(in the rows, 128 means zero)
Known rows, with every step that occurs:
kidapob kani supoz: [135 148 140 113 158 142 110 123 135 108 151 112 135 114 157 133 125 128
 113 132 126 130 141 128 104 119 129 137 135 101 131 113 156 103 143 135
 133 123 147 134 104 131 107 146 132 114 148 129 175 146 136 130 142 139]
kigit zipig lutugo dakek supoz kani: [159 103 139 150 102 138 148 111  89 163 149 129 139 121 200 180  84 134
 105 161 132 124 127 153  75 114 141 110 162  97 139 123 150 133 118 110
 104 145 116 121 158  96 134 169 144 111 107 183 210 199 121 252 163 110]
zokav gemo kani lutugo dakek: [165 151 183 188 152 150 165 102 111 147 115  99 159 117 112 151 166 149
 129 170  98 133 174 139  99 143 138 115 136 128 156 104 141 119 108 120
 139 143 143 102 126 127 147 164 164  88 135  92 151 180  93 141 169 105]
zipig lutugo dakek: [175 130 129 141 103 136 159 115 108 143 130 116 129 110 147 145 107 143
 118 145 110 148 129 124  90 131 124 118 138 116 135  91 153 131 121 138
 130 151 127 117 136 130 129 141 131 126 119 140 151 158 123 205 139 123]
pabat pana vulir febuz miro: [115 153 122 143 105 110 110 154 146 121 144 113 165 137 169 122 113 152
  95 153  88 131  98 130 119  91 178 121 163 116 124  95 116 122  79 114
 168 133 127 150 110 116 149 101 113 149 124 125 148 109 136 140 141 125]
vulir zokav gemo: [125 131 147 166 102 127 103 138 110 136 120 133 139 152 151 126 142 123
 104 127 141 145 139 138 162 123 125 142 104 135 138  94 129 119 122 132
 137 152 111 119 138 133 156 147 150  99 120  96 143 120  95 102 139 163]
supoz kani: [111 116 140 129 124 133 115 132 130 159 130 133 128 123 136 130 128 124
 124 114 153  97 135 114 111 112 153 137 143 116 130 129 125 121 124 114
 100 118 132 131 139 118 119 147 145 127 132 134 134 134 136 143 152 133]
supoz dakek lutugo zipig kigit: [158 126 134 131 125 144 122 140 123 149 119 113 108 121 160 161  90 147
  81 186 139 156 122 158  86  62 185 119 138 108 170 124 160 128 143 130
 113 130 103 121 102 111 158 152 131  99 100 148 177 161 116 165 144 102]
mafut masute febuz: [167 150 136 140 116 150 130 127 117 127 126 142 174 132 127 141 180 125
 101 121 130 126 153 130 111  97 124 117 128 154 124 144 160 153 135 141
 100 132 120 112 154 147 140 139 112 125 127 138 127 142 135 126 109 138]
zokav gemo kani supoz zipig: [126 135 161 151 146 154 126 141 146 143 140 129 147 139 116 117 165 134
 124 148 145 109 176 148 103 115 142 122 148  99 144 107 120 104 142  97
 110 137 131 122 107 110 137 164 160  84 155  99 166 188  96  96 192 105]
febuz vulir zokav gemo kani: [ 94 112 149 172 122 141 133 129 118 150 135 112 183 128 132 102 154 138
  92 134 134 128 163 148 147 108 165 139 124 123 144  86 124 105 123 138
 106 151 114 119 114 149 157 144 164  98 125  77 145 146  99 105 181 146]
pana vulir: [119 151 126 129 135 116 107 119 141 131 132 132 143 123 161 126 120 130
 125 128 125 153 120 143 123 117 164 129 166 123 103 132 109 116 120 129
 161 132 136 135 115 132 116 123 128 118 128 119 145 117 126 121 128 124]
kani supoz zipig: [125 140 122 128 141 151 111 141 148 135 141 144 118 132 141 131 135 130
 131 144 143  97 148 137  92  98 136 118 138  96 123 103 116 102 154 108
 125 130 136 128 115 113 118 148 137 111 156 131 157 170 110 132 164 123]
vulir febuz gemo kani supoz dakek: [150 145 159 138 141 159 109 104 133 163 149 120 133 142 149 123 162 131
 129 158 140  92 164 146  75 127 178 127 154  89 141  98 145 108  81 125
  92 138 133 119 136 108 115 122 131 113 171 128 165 185 168 106 168  99]
kani supoz dakek lutugo: [171 157 138 129 151 159 114 114 135 161 129 125 107 127 174 152 131 147
 120 177 128 110 137 155  73  77 152 125 112 113 146 100 136 111 138 121
 141 140 128 140  91 109 119 137 113 116 133 129 177 200 129 152 173 123]
zipig kigit: [140 129 133 129 115 112 114 124 129 128 124 107 118 108 136 143  91 126
 108 134 121 145 116 144 124 127 147 120 131 117 142 120 154 129 127 138
 137 133 132 116 111 136 134 146 139 117 119 145 116 127 134 149 121 130]
pana pabat: [148 116 113 106 142 124 143 129 141 122 141 131 130 136 146 119 152 119
  99 134 117 118 126 143 153 126 143 131 137 135 136 159 141 122 140 127
 143 128 119 143 121 137 106 146 126 119 132 120 128 131  96 125 135 131]
vosuk zipig kigit: [141 101 124 145 129 119  99 135 139 128 117 110 122 124 133 131  95 115
 107 148 111 124 119 145 120 116 145 124 122 113 137 142 172 130 140 119
 113 134 107 116 112 121 123 161 120 130 108 148 124 116 137 172 112 130]
dakek supoz kani lutugo zipig: [128 110 149 142 135 159 128 134 118 179 120 125 141 100 160 177 135 123
 101 174 139  72 157 119  93  95 166 132 152 106 179 144 139 145 141 100
 124 102 110 121 133 104 143 169 157  96 152 169 197 151  82 146 147 108]
supoz zipig: [111 127 121 129 121 142 131 141 139 133 138 142 118 139 129 121 125 129
 132 138 148 127 152 130 120 117 133 127 131 110 119 124 111 117 135 123
 115 124 126 129 135 113 143 138 136 116 127 121 143 141 124 137 151 117]
pabat pana vulir zokav gemo: [129 138 138 169 108 105 100 134 131 123 111 137 163 143 173 124 131 150
  93 136 124 146 113 119 166 106 162 149 139 137 123  98 120 107 107 130
 174 155 108 139 123 132 154 144 152 108 107  97 151 105 112 107 143 153]
kani lutugo zipig vosuk: [143 103 139 129 126 130 134 149 127 135 104 133 150 123 161 140 149 130
 110 162 112 109 130 115 114  83 139 126 134 120 149 143 141 123 130 133
 149 117 106 105 110 130 135 150 149 116 137 140 162 113  77 121 129 125]
gemo kani: [128 119 146 140 137 136 146 120 127 141 131 108 144 112 103 116 135 137
 126 126 122 133 137 122 122 139 150 131 152 125 129 134 140 126 120 116
 107 119 130 127 110 132 126 140 143 131 142 125 133 146 140 107 148 105]
kani lutugo zipig kigit: [144 131 150 132 132 132 125 143 129 131 111 114 130 100 137 156 119 132
  95 175 117 131 139 134 101  95 151 117 137 108 173 132 164 129 145 123
 147 123 108  90 106 122 147 177 153 100 137 158 145 124  92 149 119 108]
supoz zipig vosuk: [123  96 116 124 109 131 125 143 133 132 126 140 119 150 159 114 122 125
 130 124 136 110 127 127 134 107 131 124 127 114 107 135 109 116 124 141
 121 126 132 123 125 125 125 131 145 127 114 134 150 138 121 127 146 130]
pabat pana vulir: [137 140 121 132 129 108 130 125 144 119 122 130 150 120 159 125 117 159
 114 134 113 139 105 109 132 108 159 134 159 127 110 136 110 113 113 121
 169 134 123 147 109 133 126 128 128 136 119 126 137 110 143 138 134 123]
dakek lutugo zipig vosuk: [158  91 129 126 111 139 145 156 118 140 108 113 148 124 176 142 107 134
  86 158 123 149  98 124 121  62 147 140 134 128 151 142 135 124 136 136
 124 123  90 138 107 131 151 134 135 137 116 153 168 125  75 123 132 135]
masute febuz: [151 129 137 145 117 128 137 132 124 142 129 122 152 144 144 137 141 140
 115 120 137 138 140 121 137  94 152 122 122 131 116 142 140 142 132 137
  99 137 126 126 133 132 135 132 122 136 134 124 108 120 117 127 113 122]
vosuk zipig lutugo dakek supoz kani: [169  86 128 167 114 153 137 113 108 184 133 108 132 115 171 168  93 118
  99 168 115 101 133 127  73 133 148 128 148 103 145 118 178 150 134 112
 100 137 116 134 143 100 121 169 134 129 114 178 192 178 128 244 143 119]
bura zipig lutugo dakek supoz kani: [181 118 140 151 109 143 137 111  78 161 137 121 145 105 183 185 132 128
 100 180 116 116 107 144  58 153 151 134 162  91 159 123 163 126 140 102
  93 153 142 123 128 103 128 152 144 115 111 181 194 197 112 210 146 108]
gemo kani lutugo zipig kigit: [140 121 167 143 135 135 144 134 131 143 116  89 146  85 113 149 136 143
  96 170 113 137 149 134  96 104 174 119 161 100 167 136 172 128 137 115
 130 117 111  93  88 129 150 189 166  93 148 148 158 147 100 125 135  90]
mafut masute: [148 146 127 128 123 150 118 125 125 111 127 145 154 117 111 128 172 115
 116 133 127 126 139 129 107 128  97 128 141 148 137 125 151 138 132 127
 138 123 125 112 147 147 132 128 115 117 120 141 144 147 144 132 129 143]
pana vulir zokav gemo: [115 149 147 164 116 114  80 130 124 134 119 141 152 145 181 127 137 124
 102 126 137 166 130 151 151 112 161 145 144 130 116 103 115 109 111 131
 158 153 120 120 126 133 142 138 148  92 121  92 150 112  87  99 142 160]
vulir febuz gemo kani: [136 115 158 142 114 141 131 113 123 148 149  99 148 126 127 118 139 119
 109 139 131 132 153 125 127 155 162 137 149 112 134 129 141 132  73 131
  94 131 111 117 162 119 141 117 141 126 157 130 128 136 149 100 140 110]
dakek supoz zipig: [122 115 118 134 121 152 120 129 127 143 142 128 115 135 146 148 106 123
 117 151 141 116 154 141 123 128 133 124 134 113 139 128 112 142 139 124
 125 116 132 133 139 112 151 132 143 101 124 155 179 165 118 144 147 117]
kani lutugo zipig: [133 129 143 129 142 139 141 145 131 136 116 135 140 115 134 147 160 136
 118 172 122 121 146 119 111  95 145 130 135 120 156 132 140 126 142 119
 140 118 102 109 121 118 142 162 141 112 149 134 162 124  84 126 126 102]
masute febuz vulir zokav gemo: [108 121 143 181 108 131 121 140 110 151 127 128 186 157 178 123 150 146
  79 129 144 135 163 142 160  61 170 129  98 126 130  91 120 119 141 162
  98 169 112 120 136 144 160 134 148 107 125  77 119 119  71 127 146 165]
pana vulir febuz: [121 153 125 138 115 117  99 133 131 140 136 133 159 138 178 134 128 126
 104 134 120 157 110 139 123 124 169 132 163 100 104 116 119 108 104 133
 147 133 126 125 132 113 126 102 122 115 142 113 143  97 134 116 118 136]
bura zipig lutugo dakek: [179 146 134 146 115 128 153 121  86 117 135 127 143 108 153 158 146 140
 121 176 103 155  99 139  69 147 122 119 149 102 137 115 160 107 132 110
 111 168 126 114 118 121 129 137 125 131 111 143 169 166 108 193 126 102]
kigit zipig: [114 119 125 126 138 111 132 133 120 117 145 150 131 148 156 129 132 127
 137 135 133 137 119 155 124 106 111 114 138 122 110 155 129 109 132 115
 111 134 111 121 140 109 131 139 123 125 106 129 150 135 135 160 135 114]
bura zipig vosuk: [148 120 125 133 126 110 114 139 102 112 116 137 152 142 169 129 171 118
 122 145 107 114  75 137 113 132 134 136 133 118 116 162 134  95 128 119
 115 143 130 127 102 131 121 122 131 142 106 136 142 120 106 106 111 128]
vulir febuz: [131 127 124 138 109 129 123 139 118 138 137 128 145 142 149 130 133 125
 115 133 119 135 124 126 128 125 131 128 128 109 122 107 138 122 119 134
 116 127 124 122 144 115 135 107 126 129 143 120 129 109 132 121 116 139]
gemo kani supoz: [137 136 153 133 152 145 131 120 139 141 130 111 147  99 120 126 156 135
 130 131 120  99 138 127  88 114 150 131 153 108 138 117 143 109 133 104
 122 127 145 133  91 129 109 152 138 122 168 132 144 175 129 102 160 115]
vosuk zipig bura: [139  96 123 133 147 108 134 139 124 133 116 115 117 149 131 134 128 112
 114 153 120 102 115 136 133 120 120 125 120 140 124 142 138 134 158 126
 101 132  89 109 123 104 126 129 119 135 104 143 129 128 104 198 113 136]
pabat pana: [140 118 118 133 122 115 139 133 134 113 122 125 136 126 125 124 128 156
 116 131 115 109 113  96 135 112 118 130 130 135 137 130 133 127 120 125
 142 124 122 144 117 129 145 131 128 147 120 136 127 114 141 139 131 125]

Rows:
[152 114 138 133 112 126 129 150 127 142 116  95 126 100 151 160  74 144
  72 171 125 164 108 145 109  79 163 125 139 114 175 125 168 134 153 128
 125 129  93 126 102 121 167 159 140 116 119 167 153 135  80 154 124 125]	dakek lutugo zipig kigit
[135 117 140 158 122 160 136 101 106 168 129 111 132 115 153 175  93 125
 122 127 138 103 143 124  85 131 160 133 159 103 155 104 125 136 129 107
 103 127 161 141 145 117 130 138 144 109 122 169 167 175 131 191 145 124]	lutugo dakek supoz kani
[132 122 143 131 107 130 110 126 127 136 148 123 133 142 148 127 126 115
 113 146 133 126 146 127 138 148 134 137 132 115 132 118 136 130  84 143
 112 142 115 118 188 116 146 104 128 129 150 134 120 117 141 128 123 136]	vulir febuz gemo
[185 124 127 154 101 141 152 110  97 153 134 104 134 105 167 170  85 133
 101 165 105 145 123 137  92 142 119 119 138 117 149  89 155 156 122 141
 142 140 137 122 141 124 140 140 136 111 120 173 180 182 111 208 137 125]	zipig lutugo dakek supoz
[183 102 115 165 114 145 147 114 108 148 130 105 136 116 167 164  90 125
  98 178  91 128 129 141  86 137 118 123 135 111 144 112 179 155 136 125
 121 141 115 122 134 110 130 147 119 121 110 178 186 173 123 231 129 125]	vosuk zipig lutugo dakek supoz
[192 134 131 159 114 134 142 108  77 133 138 115 149 107 177 179 128 133
  99 192  97 148 103 152  69 154 124 124 150 103 156 113 160 131 138 118
 126 159 137 121 121 120 141 136 128 110 110 171 187 187 108 194 122 108]	bura zipig lutugo dakek supoz
[ 83 115 114 145 111 134 118 131 121 138 132 122 148 117 160 115 122 132
  97 125 134 118 136 126 135  96 166 142 110 113 129  80 119 110 137 147
 116 145 123 128 116 148 141 124 138 115 126 107 135 126 116 138 149 160]	febuz vulir zokav
[138 157 185 181 137 125 106 113 127 157 113 116 174 124 167 133 168 135
  98 160 109 147 152 153 140 114 184 143 146 124 126 105 132 111 100 119
 176 140 116 106 100 132 145 179 175  76 143  85 165 145  78  87 167 132]	pana vulir zokav gemo kani lutugo
[174 109 136 150  98 149 146 104  97 178 135 109 131 101 174 177  88 133
 101 150 124 109 135 128  79 135 150 124 153 102 160 104 152 150 123 125
 118 135 139 125 146 112 129 158 150 112 123 180 191 183 121 221 155 131]	zipig lutugo dakek supoz kani
[155 143 131 128 156 168 122 137 129 153 115 135 120 128 170 155 137 148
 109 177 145 122 134 145  60  49 173 131 143 102 169 102 148 109 155 109
 117 134 109 135  93 100 136 142 121 103 140 139 200 186 103 138 166 105]	kani supoz dakek lutugo zipig
[127 113 138 120 137  97 150 136 109 117 132 138 114 155 160 146 123 126
 121 141 141 129 104 159 134 105 107 103 147 132 120 151 117 111 148 130
 108 141  90 103 135  98 140 131 129 114  89 146 147 150  95 206 130 118]	kigit zipig bura
[126  93 124 122 120 126 131 157 118 122 110 134 144 136 151 122 116 121
 114 121 134 134 105 111 122  85 147 134 150 116 135 137 126 111 137 132
 109 124 111 126 118 133 132 135 137 129 125 150 154 102 103 108 120 126]	lutugo zipig vosuk
[135 128 170 156 132 132 143 129 124 141 125 112 160 136 100 117 159 134
 121 136 124 142 152 141 141 141 134 127 142 138 143 131 133 124 116 121
 120 133 125 121 120 132 146 147 155 106 131  93 134 145 108  95 155 115]	zokav gemo kani
[132 134 118 147 123 151 136 129 118 132 134 134 202 113 139 131 172 136
  84 133 123 115 165 137 112  71 150 111 125 146 131 118 141 134 146 154
  94 142 118 118 140 162 139 122 111 122 125 116 124 142 128 157 135 147]	mafut masute febuz vulir
[180 149 175 157 159 157 132 116 129 172 128 116 141 136 151 142 162 151
 107 188 124 123 158 168  79  92 157 120 128 126 167 101 141 109 128 112
 139 142 120 127  82 110 142 152 143  91 136  95 185 224 101 117 204 113]	zokav gemo kani supoz dakek lutugo
[149 142 138 157 149 174 151  94 111 134 159  94 120 115 165 177 116 133
 102 187 112 135 190 132 104 139 137 122 132  93 142 106 137 131 129 136
 140 108 164 123 143 119 150 161 154  76 121 148 220 193 124 194 156 110]	kidapob kani lutugo dakek supoz zipig
[160 130 137 125 113 117 134 135 103 122 135 137 144 120 159 137 165 134
 104 175 106 138  89 149 106 148 119 124 130 111 134 148 162 118 134 115
 124 151 107 114 109 115 127 141 126 135 118 140 158 144 100 146 125 111]	bura zipig lutugo
[145 113 130 118 109 109 144 135 115 127 145 148 130 136 177 133 124 139
 111 160 123 142 111 156 115 108  97 108 138 114 115 138 149 123 123 131
 136 144  89 107 140 111 136 156 127 127 111 148 171 146 121 194 141 115]	kigit zipig lutugo
[172 145 135 131 138 150 106 143 133 150 119 115 111 114 173 165  99 152
  86 184 136 131 125 162  51  48 185 119 145  95 182  99 167  99 163 121
 127 138 113 119  75 107 141 163 127  97 129 157 191 184 101 163 151 110]	kani supoz dakek lutugo zipig kigit
[172 139 146 140 113 148 125 108 123 122 137 139 171 128 132 134 178 119
 100 131 139 127 176 137 124 110 135 128 137 161 131 142 161 163 104 147
 102 144 111 112 190 154 139 137 113 131 129 152 112 146 135 140 112 135]	mafut masute febuz gemo
[176 148 155 140 163 168 132 107 135 171 126 104 122 122 151 144 145 158
 117 181 122 110 145 155  60  83 175 124 133 113 146 106 144 113 127 109
 128 126 136 138  76 114 121 149 127 114 145 123 183 224 139 122 190 105]	gemo kani supoz dakek lutugo
[143  95 159 146 141 137 156 141 122 143 109 113 163 115 134 131 161 138
 114 154 107 114 134 114 106  89 162 129 158 116 147 152 149 118 121 121
 126 104 106 111  94 133 134 168 161 120 146 136 170 136  92  99 147 100]	gemo kani lutugo zipig vosuk
[156 132 128 114 114 143 125 147 141 147 149 145 121 115 161 131 127 135
 112 167 134 104 137 140  89 102 127 116 134  90 131 100 139 113 153 122
 147 141 117 114 107 109 121 161 136 115 153 144 182 180 101 163 173 128]	kani supoz zipig lutugo
[158 122 166 147 122 145 138 144 139 159 144 129 146 129 139 122 153 144
 105 171 131 121 162 155  98 112 128 109 142  96 150 101 139 113 139 115
 132 146 108 103 105 114 139 180 170  97 155 106 188 201  75 130 199 110]	zokav gemo kani supoz zipig lutugo
[175 142 125 140 115 152 147 127 131 142 143 129 118 111 158 150 112 149
 128 164 128 118 148 134  54 110 130 107 149  81 133  63 145 110 144 119
 136 155 139 117 118 108 117 161 139 107 147 144 184 204 106 202 172 116]	kani supoz zipig lutugo dakek
[149 132 165 129 150 144 125 106 146 144 145 106 135 100 125 120 138 123
 127 140 136  98 162 134  95 133 152 136 159 112 146 120 142 121 106 111
 120 135 128 132 124 136 109 152 142 123 166 141 134 177 137 106 168 106]	febuz gemo kani supoz
[156 140 130 135 137 154 134 115 123 157 124 128 107 149 158 143 125 149
 108 175 127 138 131 155 101  95 157 124 108 133 142 120 132 131 119 136
 124 129 122 135 116 114 142 127 121 120 106 122 168 179 135 155 161 115]	supoz dakek lutugo
[170 144 140 169 139 152 145  94 106 153 116 103 129 102 157 187 120 134
 118 175  97 109 153 131  93 135 134 117 121 121 160  98 133 145 122 128
 159 128 158 115 129 119 136 142 140  96 133 154 170 181 109 181 135 117]	kani lutugo dakek supoz
[149 145 139 116 166 174 123 132 125 138 147 115 124 126 180 150 126 151
  92 182 141 147 149 145  70  71 169 139 139  81 161 111 158 101 154 133
 115 119 117 147  93 111 138 148 125  97 130 131 234 181 125 149 165 107]	kidapob kani supoz dakek lutugo zipig
[127 132 118 146 113 111 102 125 136 121 123 134 148 121 178 122 113 154
 100 119 119 137 101  99 141  94 176 151 145 121 110 105 122 107 110 120
 171 140 120 150 113 135 139 141 138 133 119 128 150 104 138 114 129 146]	pabat pana vulir zokav
[162 134 140 159 135 149 165 106 105 161 122 103  98 130 159 196 105 134
 108 194 118  99 164 139 101 111 133 105 132 115 157  94 110 137 146 138
 143 133 138  95 133 102 164 141 155  76 115 163 184 212  74 225 147 115]	kani lutugo dakek supoz zipig bura
[131 157 170 172 141 131  79 125 133 144 124 121 174 119 173 126 158 131
 109 127 132 132 139 154 117 102 186 143 171 107 130  86 122  88 122 105
 156 153 136 127  90 139 120 166 162  88 155  95 167 163  94  69 171 143]	pana vulir zokav gemo kani supoz
[169 121 131 123 143 158 120 149 125 153 113 136 129 136 200 149 136 142
 106 175 136 106 114 144  57  41 163 127 140 100 157 116 136  98 144 125
 132 136 111 135  79 114 127 137 123 118 129 146 210 179  96 129 165 122]	kani supoz dakek lutugo zipig vosuk
[167 156 139 125 166 164 116 110 131 144 149 108 113 127 186 150 129 145
  96 182 122 140 146 157  83  89 151 135 111  98 140 107 155 106 131 140
 144 123 138 144  95 119 122 142 119 111 128 117 208 203 141 155 173 125]	kidapob kani supoz dakek lutugo
[154 100 115 158 110 149 138 112 107 140 132 119 123 141 174 157  83 125
 119 137 124 118 140 124 108 116 139 120 145 103 131 108 110 131 126 137
 119 133 157 133 137 127 141 123 148 105 106 164 184 178 117 171 144 128]	lutugo dakek supoz zipig vosuk
[139 145 169 174 142 156 103 118 113 159 121 134 140 150 151 123 185 143
 117 140 145 106 163 149  95 105 163 138 134 107 142  70 146  93 119 115
 118 148 131 118 101 119 129 159 154  88 142  89 180 193 127  86 190 127]	vulir zokav gemo kani supoz dakek
